Every row comes from one small tree of marks. Brackets hold a mark, then the marks that hang from it, in the order of their numbers. Every link used is in the known rows. Which tree was each row made from?
Known rows:
[K_102 [K_273 K_185]]: [-0.61 -0.83 -2.87  1.13  3.60 -0.02 -0.29  0.21  2.74  1.09  1.26  1.01
 -1.50 -1.98 -0.60 -0.66 -1.55  1.22  0.69 -0.72 -4.62  0.92  4.06  0.64]
[K_674 K_39 [K_273 [K_32 K_278] K_185]]: [ 2.46  0.49  0.71  1.21  1.30 -1.25 -3.39 -0.16  2.93 -0.19  0.23 -0.87
 -1.19 -0.96 -2.83 -4.10  0.45  1.00 -0.76  3.96 -4.50 -0.26  0.69 -0.37]
[K_102 [K_273 [K_32 K_278] K_185]]: [ 0.47  2.37 -0.11  2.20  3.11 -0.55 -2.74  0.27  2.28  0.30  1.60  0.67
 -2.56 -0.20 -3.48 -0.31 -1.86  1.91 -0.44  5.08 -2.49  0.74 -0.87 -0.28]
[K_102 [K_273 [K_32 [K_278 K_674]]]]: [ 0.97  2.05  2.37  1.64 -0.49 -0.68 -2.91 -0.38 -0.40  1.13 -0.21 -0.28
 -6.23  0.11 -4.60  2.52 -3.34  0.24 -1.24  3.45  0.56 -0.06 -2.44 -0.67]
[K_519 [K_39 K_674] [K_273 K_32 K_185]]: [ 0.60 -1.16 -2.66  0.98  1.67  4.66  0.72  1.73  3.01 -0.92  1.02  1.55
 -4.39 -3.18 -3.28 -6.55  0.65  0.93 -0.16  0.93 -1.19  0.78  5.67 -0.62]
[K_519 [K_39 K_674] [K_273 [K_32 K_278] K_185]]: [ 1.35  1.35 -1.88  1.23  0.88  3.08 -1.23  1.09  2.33 -1.14  0.89  0.66
 -3.76 -2.60 -3.87 -5.16 -1.29  0.74 -0.31  2.93  0.25  0.21  1.84 -1.52]
[K_519 [K_39 K_674] [K_273 K_32]]: [ 0.10 -0.86 -0.99  0.67 -0.16  4.56  0.89  1.56  1.66 -1.36 -0.49  1.08
 -4.99 -2.14 -3.14 -4.77  0.73  0.40 -0.41  0.28  1.33  0.14  2.75 -0.93]
[K_519 [K_273 [K_32 K_278] K_185]]: [ 0.46  1.78 -0.16  1.39  1.38 -0.35 -2.84  0.50  2.42 -0.45  1.70  0.68
 -0.78 -0.68 -3.53 -3.17 -1.70  1.49  0.03  5.86 -0.41  0.10  1.25 -0.38]
[K_273 [K_32 [K_278 K_674]]]: [ 1.92  2.61  3.74  0.85 -2.14 -0.76 -2.86 -0.41 -1.73  0.72  0.02 -0.83
 -3.38  1.09 -4.00  1.31 -1.93 -0.30 -1.69  5.11  2.30 -0.45 -3.39 -0.81]
[K_39 [K_674 K_273]]: [-0.60 -2.23 -2.16  0.00  0.79  1.33 -0.64  0.11  0.44  0.65 -1.36 -0.14
 -2.53 -1.44 -1.34 -3.98 -0.77 -2.79 -0.22 -2.03 -1.45 -0.02  1.21 -0.40]
[K_609 [K_674 K_39 [K_273 [K_32 K_278] K_185]]]: [ 4.32  1.41  0.20  1.51  1.21 -1.16 -3.83 -0.54  1.97 -0.14 -1.40 -1.04
 -3.50 -1.59 -4.41 -3.51 -0.18 -0.91 -1.14  4.45 -3.86 -0.55  0.87 -1.84]
[K_273 [K_32 K_278] K_185]: [ 1.69  2.99  1.14  1.29  1.23 -0.61 -2.52  0.33  0.79 -0.28  1.69  0.15
  0.07  0.75 -2.92 -1.48 -0.79  1.17 -0.86  6.48 -0.81  0.38 -1.72 -0.60]
[K_593 K_32]: [ 0.20  0.66 -0.22 -0.99  1.06  0.69 -1.40  0.19 -0.01 -0.62 -1.24 -0.81
  1.57  2.04 -1.07  1.70  0.64  0.27 -0.20  1.11  0.66  0.43 -3.89 -0.08]
[K_32 K_273 [K_278 [K_674 K_39]]]: [ 1.34  1.72  0.27  0.30 -2.65 -2.24 -3.34 -1.78  0.33  0.31 -0.52 -3.06
 -2.95 -2.52  0.69  2.90 -2.87 -1.85 -0.13 -2.43  0.51 -1.43  0.67 -1.19]
[K_102 K_273]: [-1.02 -0.64 -1.00  0.82  1.80  0.14 -0.21  0.15  1.34  0.60 -0.29  0.52
 -2.60 -0.96 -0.54  1.17 -1.46  0.75  0.38 -1.33 -1.76  0.29  1.04  0.21]
[K_39 [K_674 [K_273 K_32 K_185]]]: [ 0.16 -2.05 -1.85  1.15  2.52  2.26 -1.26  1.08  1.91  0.68  0.48  0.89
 -3.25 -1.34 -3.82 -6.90  0.49 -1.33 -0.77  2.36 -3.66  0.94  3.29  0.14]
[K_674 K_39 K_273]: [ 0.94 -2.43 -0.45 -0.06  0.09 -0.39 -0.83 -0.46  2.10  0.03 -1.49 -0.95
 -0.88 -1.64  0.12 -2.55  1.19 -0.22 -0.11 -2.48 -3.78 -0.69  2.30  0.16]
[K_609 K_32]: [ 0.18  0.31  2.46 -0.41  0.09 -1.24 -1.64 -0.36  0.60 -0.28 -0.50 -0.18
 -0.59  1.00 -1.27 -0.84  1.26  0.02 -0.31  3.69  0.52 -0.29  0.08 -0.12]
[K_593 [K_32 K_273 [K_278 K_674]]]: [ 0.29  2.76  0.65 -1.00 -1.21 -1.23 -4.95 -1.13 -0.95  0.05 -1.06 -3.06
 -0.89  0.21 -1.01  4.75 -2.51 -2.44 -0.13  1.14  2.35 -0.80 -4.84 -1.22]
[K_278 [K_674 [K_273 K_32]]]: [ 0.91 -1.81  2.70  0.22 -1.20  0.63 -1.90  0.30 -0.42  1.25 -0.57 -0.10
 -5.01 -0.47 -4.08 -2.37  0.73 -1.35 -1.28  2.61 -1.76 -0.29  1.29  0.16]
[K_519 K_39 [K_273 [K_32 K_278] K_185]]: [ 1.86  1.88  0.18  0.80  0.54  1.42 -1.66  0.93  2.74 -1.49  1.39  0.64
 -1.80 -1.92 -3.14 -3.46  0.42  2.47  0.04  4.78 -0.94 -0.06  1.34 -1.14]
[K_609 K_32 [K_674 K_39]]: [ 3.12  0.84  1.52  0.23 -0.33 -1.57 -1.97 -1.28  0.94 -0.55 -2.82 -1.19
 -3.39 -0.42 -2.28 -0.49  1.06 -0.96 -0.90  1.66 -0.09 -0.86  2.07 -1.46]
[K_593 [K_32 [K_278 [K_674 K_39 [K_273 K_185]]]]]: [ 3.16  0.00 -1.06 -0.69  0.72 -1.52 -4.57 -1.29  1.82  0.96 -1.48 -2.73
 -0.23 -0.74 -3.02 -0.52 -1.45 -0.66 -0.88  0.30 -3.91 -0.26 -0.92 -0.32]
[K_102 [K_273 K_32 K_185]]: [-0.09 -0.05 -0.71  1.91  3.60  1.03 -0.92  0.95  2.81  0.66  1.61  1.62
 -3.32 -0.87 -2.98 -1.67 -0.26  2.06 -0.20  3.03 -4.18  1.21  3.06  0.53]

Which tree is each row?
[ 2.42  3.44  1.40  0.42 -0.98 -3.41 -5.09 -1.98  1.09 -1.28 -2.40 -2.94
 -3.68 -1.43 -0.86  1.58 -0.61 -2.67 -0.21  2.80  1.20 -1.80 -0.12 -2.66] : [K_609 [K_32 K_273 K_278] [K_674 K_39]]
[ 1.79  2.01  4.10 -0.34 -2.15 -3.04 -3.95 -1.67 -1.09  0.78 -0.88 -1.56
 -2.77  0.97 -3.11  1.51 -1.93 -1.22 -1.22  4.93  2.38 -0.98 -2.12 -0.94] : [K_609 [K_32 [K_278 K_674]]]
[ 1.86  0.27 -0.26 -1.03  0.78 -1.14 -4.73 -0.88  0.61  1.27 -0.90 -1.95
  0.35 -0.02 -3.77 -0.39 -2.03 -1.57 -0.63  3.04 -2.69 -0.08 -2.40 -0.40] : [K_593 [K_32 [K_278 [K_674 [K_273 K_185]]]]]
[ 3.66  1.92  1.24  1.47 -0.44 -1.16 -2.82 -0.74  1.10  0.68  0.77 -1.07
 -2.65 -0.74 -3.70 -0.80 -1.64  1.06 -1.72  2.79 -1.48  0.04  1.26 -0.46] : [K_273 [K_32 [K_278 [K_674 K_39]]] K_185]
[ 2.27 -3.36 -1.55  0.12  0.19 -0.67 -1.48 -0.81  2.36  1.92 -0.18 -1.05
 -3.00 -3.33 -1.50 -3.63 -0.31 -0.81 -0.35 -3.00 -6.01 -0.23  6.90  0.57] : [K_278 [K_674 K_39 [K_273 K_185]]]
[ 1.25 -1.71  1.33  0.64  0.32  0.51 -1.34  0.39  2.08 -0.41 -1.24 -0.33
 -2.84 -0.51 -2.21 -3.64  2.48  0.74 -0.90  1.00 -3.45 -0.33  1.20  0.17] : [K_674 K_39 [K_273 K_32]]
[ 0.89  1.41  2.92  0.57 -0.17 -0.89 -3.37  0.19  0.25 -0.33 -0.55 -0.51
 -1.86  1.01 -3.14 -1.87  0.37 -0.45 -0.91  5.65 -0.63 -0.54 -4.02 -0.83] : [K_674 [K_273 [K_32 K_278]]]
[-0.30 -0.77 -1.10  1.26  1.97  1.16 -1.02  1.15  2.84 -0.22  1.92  1.56
 -1.48 -1.19 -2.94 -4.63 -0.08  1.74  0.28  3.73 -2.14  0.61  5.02  0.46] : [K_519 [K_273 K_32 K_185]]
[-0.56  3.36  0.18 -0.88  0.51 -1.13 -4.56 -0.54  0.09 -1.30 -0.94 -2.54
  1.72  1.08  0.30  4.09 -1.19 -1.41  0.50  2.15  1.87 -0.63 -6.24 -1.20] : [K_593 [K_32 K_273 K_278]]
[ 1.60  0.75  0.90  0.23 -0.34 -1.79 -3.25 -1.48  1.68 -0.92 -2.31 -2.03
 -3.97 -2.15 -0.22  0.25  1.24 -2.45  0.01  0.62 -0.33 -1.34  3.73 -1.74] : [K_609 [K_32 K_273] [K_674 K_39]]
[ 1.47 -2.17  1.30  0.52  0.44  0.68 -2.18  0.42  0.96  1.73  0.86  0.29
 -4.09 -1.40 -4.25 -4.30  0.41 -0.82 -0.98  3.24 -4.48  0.28  4.42  0.50] : [K_278 [K_674 [K_273 K_32 K_185]]]
[ 4.11  1.11  0.63  0.35  1.26 -3.39 -4.87 -1.71  2.58 -0.01 -2.31 -1.85
 -2.53 -1.76 -3.35 -3.38  0.10 -1.54 -0.66  4.36 -3.89 -1.10  2.24 -1.96] : [K_609 [K_32 K_278] [K_674 K_39 [K_273 K_185]]]
[ 1.37 -2.69 -2.12  0.26  1.85 -0.50 -0.96 -0.26  3.47  0.59  0.04 -0.48
 -0.11 -2.59 -0.12 -4.47  1.00  0.06  0.20 -2.13 -6.45 -0.08  5.31  0.56] : [K_674 K_39 [K_273 K_185]]
[ 2.65 -2.59  0.53  0.87  0.20  0.29 -2.01 -0.05  2.36  1.38  0.22 -0.44
 -4.29 -2.24 -3.70 -4.50  0.93  0.01 -1.18  0.61 -5.58  0.08  5.90  0.59] : [K_278 [K_674 K_39 [K_273 K_32 K_185]]]
[ 0.44  1.39  1.16 -0.21 -0.15 -1.53 -3.43 -0.94  0.31 -0.54 -1.46 -1.33
 -4.03 -1.23 -0.81  0.47  0.82 -3.36  0.31  2.99  0.87 -1.07  2.20 -1.80] : [K_609 [K_32 K_273] K_674]
[ 1.78 -1.91 -0.14  0.95  1.97  0.32 -1.51  0.53  3.44  0.03  0.17  0.06
 -1.89 -1.58 -2.45 -5.53  2.25  1.18 -0.58  1.56 -6.26  0.23  4.36  0.49] : [K_674 K_39 [K_273 K_32 K_185]]
[ 1.02 -2.68 -0.95 -0.27  0.47 -0.39 -1.60 -0.50  1.07  2.23  0.60 -0.29
 -2.41 -2.65 -2.15 -3.45 -0.67 -1.73 -0.15 -0.39 -4.88  0.05  5.51  0.55] : [K_278 [K_674 [K_273 K_185]]]
[ 2.00  1.99 -1.79 -0.34  0.36 -1.50 -5.13 -1.44  1.90  0.22 -0.28 -3.39
 -0.38 -1.40 -0.79  2.54 -2.31 -1.11 -0.14 -0.68 -1.56 -0.46 -0.34 -0.81] : [K_593 [K_32 [K_273 K_185] [K_278 [K_674 K_39]]]]
[ 2.93 -0.83 -0.67  0.28 -0.44 -2.25 -3.28 -1.52  1.87  1.51 -0.35 -1.85
 -2.18 -2.79 -2.11 -2.24 -1.92 -1.05 -0.66 -0.77 -4.57 -0.68  2.91 -0.32] : [K_32 [K_278 [K_674 K_39 [K_273 K_185]]]]
[ 2.08  0.79  2.23  0.88 -0.37 -1.12 -3.29 -0.31  1.54 -0.67 -1.33 -1.27
 -2.13 -0.03 -2.59 -2.08  0.58  0.46 -1.11  3.23 -1.67 -0.87 -2.69 -0.77] : [K_674 K_39 [K_273 [K_32 K_278]]]
[-0.26 -2.69 -3.56  0.35  2.44  1.27 -0.64  0.35  1.89  1.23  0.35  0.28
 -1.33 -2.53 -1.54 -5.93 -1.05 -2.27  0.07 -1.33 -4.14  0.63  4.25  0.02] : [K_39 [K_674 [K_273 K_185]]]
[ 3.06  1.72  3.29  0.05 -2.44 -3.27 -3.67 -2.07  0.26  0.37 -1.68 -2.37
 -2.77  0.05 -2.71  1.36 -1.52 -0.42 -1.53  2.19  1.22 -1.25 -0.80 -0.81] : [K_609 [K_32 [K_278 [K_674 K_39]]]]
[ 2.19 -2.30  2.10  0.59 -1.53  0.31 -1.81 -0.28  0.91  0.89 -1.34 -0.86
 -5.20 -1.04 -3.46 -2.87  0.95 -0.46 -1.47 -0.14 -2.90 -0.57  2.71  0.20] : [K_278 [K_674 K_39 [K_273 K_32]]]
[ 1.30 -0.06  1.76 -0.25 -1.96 -1.87 -3.24 -1.20 -0.90  1.45 -1.04 -1.66
 -2.64 -0.87 -2.31 -0.01 -2.24 -2.46 -0.73  1.17 -0.64 -1.02 -1.43 -0.71] : [K_32 [K_278 [K_674 K_273]]]
[ 2.59  1.26  0.21  2.27  1.25 -0.94 -3.00 -0.65  2.40  1.33  0.64 -0.55
 -5.54 -1.64 -4.30  0.15 -3.20  1.76 -1.23  1.59 -3.22  0.29  2.20 -0.20] : [K_102 [K_273 [K_32 [K_278 [K_674 K_39]]] K_185]]
[ 3.28 -1.55 -0.32  0.11  1.82 -1.95 -3.02 -1.06  3.13  0.35 -2.10 -0.91
 -3.22 -2.36 -2.89 -4.70  1.89 -1.61 -0.48  2.25 -5.45 -0.58  6.05 -1.05] : [K_609 K_32 [K_674 K_39 [K_273 K_185]]]
[ 0.60  1.82 -0.71  0.27 -0.63 -1.90 -3.85 -1.29  0.48  1.12  1.83 -1.83
 -1.58 -2.73 -0.27  1.34 -3.27 -2.24  0.42  0.85 -0.90 -0.68  2.62 -0.71] : [K_32 [K_273 K_185] [K_278 K_674]]
[-0.07  2.70  0.76  0.01  1.22 -3.32 -4.89 -1.07  2.06 -0.50  1.40 -1.49
 -0.09 -0.97 -0.23 -0.56 -0.57 -1.07  0.57  5.40 -0.96 -0.80  1.26 -0.83] : [K_609 [K_32 [K_273 K_185] K_278]]
[ 2.23  0.94 -0.67  0.62  1.20  2.45 -1.87  0.94  1.79 -0.54  0.18 -0.05
 -3.65 -1.97 -3.90 -5.81  0.96 -0.78 -0.92  3.51 -2.61  0.23 -0.43 -1.51] : [K_519 [K_39 [K_674 [K_273 [K_32 K_278] K_185]]]]
[ 2.59  0.22  0.87 -1.03 -1.14 -1.53 -4.50 -1.39  0.48  0.49 -3.25 -3.22
 -1.54  0.24 -2.82  1.42 -1.52 -1.17 -1.05 -0.38 -1.18 -0.88 -4.03 -0.92] : [K_593 [K_32 [K_278 [K_674 K_39 K_273]]]]
[-0.15  2.93 -1.76 -0.60  2.16 -1.11 -4.68 -0.50  1.60 -0.82  0.75 -2.13
  2.57  0.11  0.18  1.87 -1.25 -0.80  0.74  2.76 -0.91 -0.01 -3.11 -0.85] : [K_593 [K_32 [K_273 K_185] K_278]]
